Known rows, with every step that occurs:
l > p > e > x > g > m: [ -3  -2   4  -8   5  -2   1  -9  11   5  -3  -2 -10  14   2  11  -2  16
   4   0 -19   7   9  -1  12  -9   5   9  -2   3 -14  13]
v > p > l: [  2  14 -19  -4 -13   2 -14  -5   1   2  -5 -17 -16 -10  -4  -1   4 -13
  -9  -2   8 -14   9  -4  -8   0 -10   1 -16  -9  13  12]
g > m: [ -2  -9   8  -9  11  -6  21  10   3 -16   6   1   5 -14  -5   9  13  -5
   9  -3   3 -12   0  12   1  -1  14   2  -9  -2 -19  -4]
l > p > v > s: [ 10   7  -7 -13   2  -2 -11 -22   3   1  -9 -14  -9  19   4  -2   2  -9
   1  -2 -10   1  -5   2  19  -7  16   9   0   5  -2   2]
x > g > m: [-11  -4  20   0  27  -9  22   0 -10 -11  -6   0  -1  -9  -1  11 -12   7
  23   2   0 -10 -10   1  -3  -4  10   2   7 -11  -4  -8]
m > s > v: [-10   6 -15   7  -4   4  -8   4   4  12   2   1   7  18  -7  -7   0   4
   1   5   2  -4  -1  -7  -8   6  -2   2  -2   6  14 -14]
a > m > s > v > p: [-12 -12   2   2  11  15  -6  19   3  13  10   8  -4  22  -8 -11  17   8
  -6  -4  12  14  -3  11   1  11  -9  -2 -11   0  -6  -5]
e > x > g > m: [-12 -14  19   5  38  -3  14 -16  -5  -9   7  15  10 -19   2  15  -3   4
  27   3  -1  -6   1  11   7  -1   4 -10   6  -3  -7   5]
k > a > m > s: [ -4 -10   1  18   9   4   6  14  -3  -3  -4   7  14   5  -3  10   6  -3
  -6 -10   1  19  12   3   3  -2 -13   0 -10   4 -21 -13]
g > m > s > v > p > e: [  0  -2   3  -7   3  -2   8  21  16   4   7  -4   6  -7 -15   2 -10  17
  -6   5  -5  -3  -1   6  -9   2  -1  11 -13  -4  -4  -3]
p > v > s: [ 15   0  -3   3  23  -2  -4 -19  -9  -8 -18  -6   1  -3   4 -10 -11 -21
  -3  -7  -1 -15 -14   5   5   1  26  -2   9   3  14  -7]
m > s > v > p: [ -9  10 -18   0  -9   3 -13   6  11  16   3  -4   2  14 -11  -5  -6   7
  -6   8   2  -2   3  -6  -8   7 -10   6  -6   2  20  -5]
l > p: [ -7   6 -13 -15 -13  -1  -5 -12   6   0   0  -7 -12  26   3   7  21  -7
   7  -1  -6   2   8  -2  16  -6   4   8  -4   7 -13   4]
a > m > s: [-16 -13  -1   9  25  14  -1  16  -5   9  11   7   5  22  -6  -6  20   0
  -1 -11  11  13   3   7   6  15   2  -4  -7   1 -14  -9]
l > p > e > x: [ -4  -1  -9  -7  -6   2  -6 -13  12   6  -4   0 -11  21   4   7   7   6
  -2  -3 -17   5  14  -3  14  -7   4   7  -2   9 -11  14]
v > s: [  1  10  -2  14  26  -4  12  -6  -3  -5  -7 -11  -8  -4   6  -5   7 -19
   4  -6   0  -6   8  -8  11   5  12  -9  11   8  24 -11]
p > m > a > k: [  9   4   8   3 -32   7 -12   2 -22 -11  -1   3  -1  -4   9   3   0 -15
  -8   0   2   7  -2 -13 -11   7 -11   0  10 -13  -4   5]
v > s > m > a: [ 12  15   1  21  -2  -9  10   0 -10  -3   4  -9   2  -7  14  -7   6  -5
  -2  -1   4   7   3 -15   6   3   0 -16  16   4  16  -5]
v > s > m > g: [ 11  15  -5  13  11  -9  13  -3  -9   7   1 -17   3 -16  11 -14  -1  -9
  -2  -5   6   8   2 -17   5  -4  10 -14  19  10  18 -14]
g > m > s: [ -5  -2   1  -2  18  -4  13  15   6  -2  13  -6  17  -8 -12  10   0   4
   5  -1   0  -4   4   5  -1   6   9   7 -10  -4 -13 -10]
s > m: [  3  -2 -16   0 -24  -8  15   5 -12  -6   3   6   8   1  10  -6  20  -3
   1  -4  11  -1  -5 -10  -5  -5   7 -11   5   4 -15  -3]
p > e > x > g > m: [ -5 -13   9  12  25   0  12  -3   0  -2 -12  12   0  -9   2   7 -18  14
   2  -4 -14  -8   5  -1  -4  -2  10  -2   7   1   0   9]
x > e: [-14   0   7  -6 -38  11  -5  18   8  -2  -7   3 -11   6  -4  -9   4  -7
  -7 -15  -7  -8  13   1  -6   8   2   1  -3   4  -4  -7]
s > v > p > m: [  7   0  -4 -14 -39   7  -9   8   3  -2  -7   8 -19   1  -3 -12   5  -3
 -10  10   4  -8 -13   4 -12  -6 -12   1  -4   1  16   9]
l > p > m > s: [  3  11 -14  -8 -24   7 -17   0  -3   9   5 -11  -3  22  -2   3   7  -2
  -5   0 -12  13   4 -11   6  -2   1  13  -3   0  -8   4]
e > x > g > m > s > v: [-12 -12  18   7  34  -1   9 -13  -1  -1  10  15  12 -15   0  10  -8  13
  25   8  -1  -3  -2  10   3   0  -2  -9   3  -3  -2   2]
e > x: [-11 -13  -3   6  19   3   2 -19  -1  -8   7  18   9  -9   5  10  16 -13
  15  -3   3  -8  11  10  10   3   5 -15   2   9  -5   8]
v > p > m > a: [  8  10  -7  -5 -35   5 -20   7  -5  -2  -1  -4  -8  -8  -4   7  -6 -10
 -20   0   0   1   4  -4  -8   6 -18   6   2 -11  14  23]
s > v > p: [ -2   0  -6 -15 -27   1  -5   2  12  -1  -8   8 -20   6  -3  -9   8  -1
  -3  10   7 -13  -8   7  -6  -5 -12   0  -5   4  16   6]

Rows:
[ -2 -16   6  13   5   2  12  11  -5 -13  -9  12   5   0   2  10  14  -9
  -3 -11   3  14   8   8   4  -7 -11  -3  -9   6 -25  -9] | k > a > m
[  9  14   4  13   1 -11  12  -2  -8  -2   4 -11  -2  -7  17  -8   4  -6
   0   0   7  11   6 -17   6   5  -4 -14  15   0  10  -8] | v > s > m > a > k
[  6   5 -16   0 -20  -9   7  -2 -14   6   6  -4  13 -10  10 -11   4  -3
  -1  -4  14   7  -4 -14  -8 -11   7 -10  14   8  -8  -8] | s > m > g
[  1  -7   9 -11 -13   0   1   5  14   1  -9  10 -18  -4  -4  -6 -10  17
  -3  12  -3  -9  -9   9 -10  -8 -12   2  -4  -1  13  12] | s > v > p > e > x > g > m
[  3   3   3  -6   2  -1   3  16  11   3  12 -10   6 -13 -13   0  -2  12
   0   7   3  -6  -3   6  -9   1  -3   7 -20  -7  -5  -6] | g > m > s > v > p > l
[  0  -5   6  -5   9  -1   6  16  17   4  12   1  10 -12 -14   5  -9  19
  -3   6  -5  -1   2  10  -5   3  -2   7 -13  -3  -5   1] | g > m > s > v > p > e > x
[ 13  10  -1 -16 -10  -6 -12 -20   2   2  -3 -15  -8  18  12  -3  -1  -2
   0   2  -5  13  -4  -3  16  -6   4   8   3  -3 -11   3] | l > p > v > s > m > a > k
[-10   7  -9   7   2   3 -13   2  10  21  -1   0   2  10  -9  -3 -21  19
  -4   9  -5   1   2  -8 -10   6 -12   6   0   0  23   0] | m > s > v > p > e > x > g
[-13 -11  15   9  41  -2  10 -13  -3  -2  11  11  16 -17  -1  15  -9   8
  25   4  -2  -2   4   7   6   3   2  -8   4  -4  -4   3] | e > x > g > m > s
[  0 -11   6  13   7   2   6   6  -7  -4  -7   6  10  -7   2   7   3  -9
  -5 -12   5  19   9   5   2 -11 -11  -3  -2   7 -20 -12] | k > a > m > g
[ -3  -3   5  -5   7  -3  11  16  10  -1  12  -1  12  -6 -11   2   1  10
   5   5   1  -5  -4   8  -5   2   5   6 -12  -1  -9 -11] | g > m > s > v
[  6   2   4 -16 -43   5 -13   5   4  -2  -5   6 -21   2   2 -10   1   0
 -10  13   7  -1 -10   1 -12  -2 -23   3  -2  -6  12   9] | s > v > p > m > a > k
[  2  -2  17   1  -3  -5   9   9   0 -18  12   4  10 -13  -1  17   7   0
   6   0   3  -6   1  10   1   2  -1   0  -4  -7 -16   4] | g > m > a
[ -4 -11   9  14  20   1   7   0   5   5  -9  12   2  -3  -1   3 -23  23
   0   1 -15  -5   2  -3  -8  -1   4   0   5   2   6   5] | p > e > x > g > m > s > v
[ 21  -1  -6   2  11  -5   1 -14 -12  -7 -14  -5   6  -7   8 -15  -9 -14
  -6  -6   2  -8 -19   1   1  -2  25  -5   9   2   7  -7] | p > v > s > m
[-10   7   8   0 -12  -4  -8 -11  -5  -9   1   2  -4  10  13  12   4 -10
   6   3  11   2  11  -7   2  10 -17  -1   9 -11  -7   1] | m > a > k
[ 14   7  -8 -14  -6  -4  -8 -18   1   2  -6 -14  -6  17   7  -6   4  -5
  -1  -2  -8   6  -8   0  16  -9  15   7   1   4  -7   2] | l > p > v > s > m
[  8   3  -3 -14 -37   6 -13   5   3   4  -6   3 -16  -4  -3 -14  -2  -2
 -11   9   6  -4 -13   1 -14  -8 -12   2   1   3  19   6] | s > v > p > m > g
[ -9 -13   6   2  23  12  -1   5 -11   8   6   4  -1   6   1  -9  16  -9
   1 -14  17  14  -1  10   6   2   6  -8   5   6 -12  -8] | a > m > g
[ 23   3  -1   8   4  -6  -5 -15 -14  -8 -11  -5   9  -6  10 -12 -11 -12
  -7  -5   2  -6 -18  -1   1  -1  17  -6  11   0   8  -3] | p > v > s > m > a
[ -5  14 -19   5 -11   5 -18   4   8  18   3  -9   0   9 -10  -9  -5   7
  -7   8   4  -4   2  -9 -12   5 -12   4 -11  -1  20  -6] | m > s > v > p > l
[ 19   2   2   0   7  -7  -4 -17 -12  -7 -11  -7   5  -5  13 -12 -13 -12
  -6  -3   4  -1 -15  -2   1   1  14  -4  11  -5   2  -6] | p > v > s > m > a > k
[  8  11  -2  -6 -40   6 -19  -5  -8  -2   4  -5  -7  18   6   8  13  -5
  -4   1 -10  12   1  -8   7  -5  -7   7   1  -2 -10  13] | l > p > m > a
[ -2  -1   3 -10   4  -3   7  18  14   1  13  -4   8  -8 -14   3  -3  11
   0   6   1  -3  -2   9  -5   3  -1   9 -14  -5  -5  -5] | g > m > s > v > p
[  3  11 -18  -7 -21   6 -17  12  -1   9   0 -11  -3  -5 -12   2 -11  -7
 -21  -1  -3   2   6  -8  -9   9 -11  11  -2  -9  16  13] | v > p > m > s
[ -8 -10   3  16  22   1   7  -8  -2   1 -16  13  -3  -1   4   5 -17  10
   1  -5 -14  -9   7  -6  -4  -1   8  -4  11   4   6   9] | p > e > x > g
[-11  -9  16   2  30  -2   5 -10   4   2  11  12   9 -17  -3  11 -12  14
  20  10  -2  -2   0  10   3   1  -7  -6   1  -5   2   8] | e > x > g > m > s > v > p
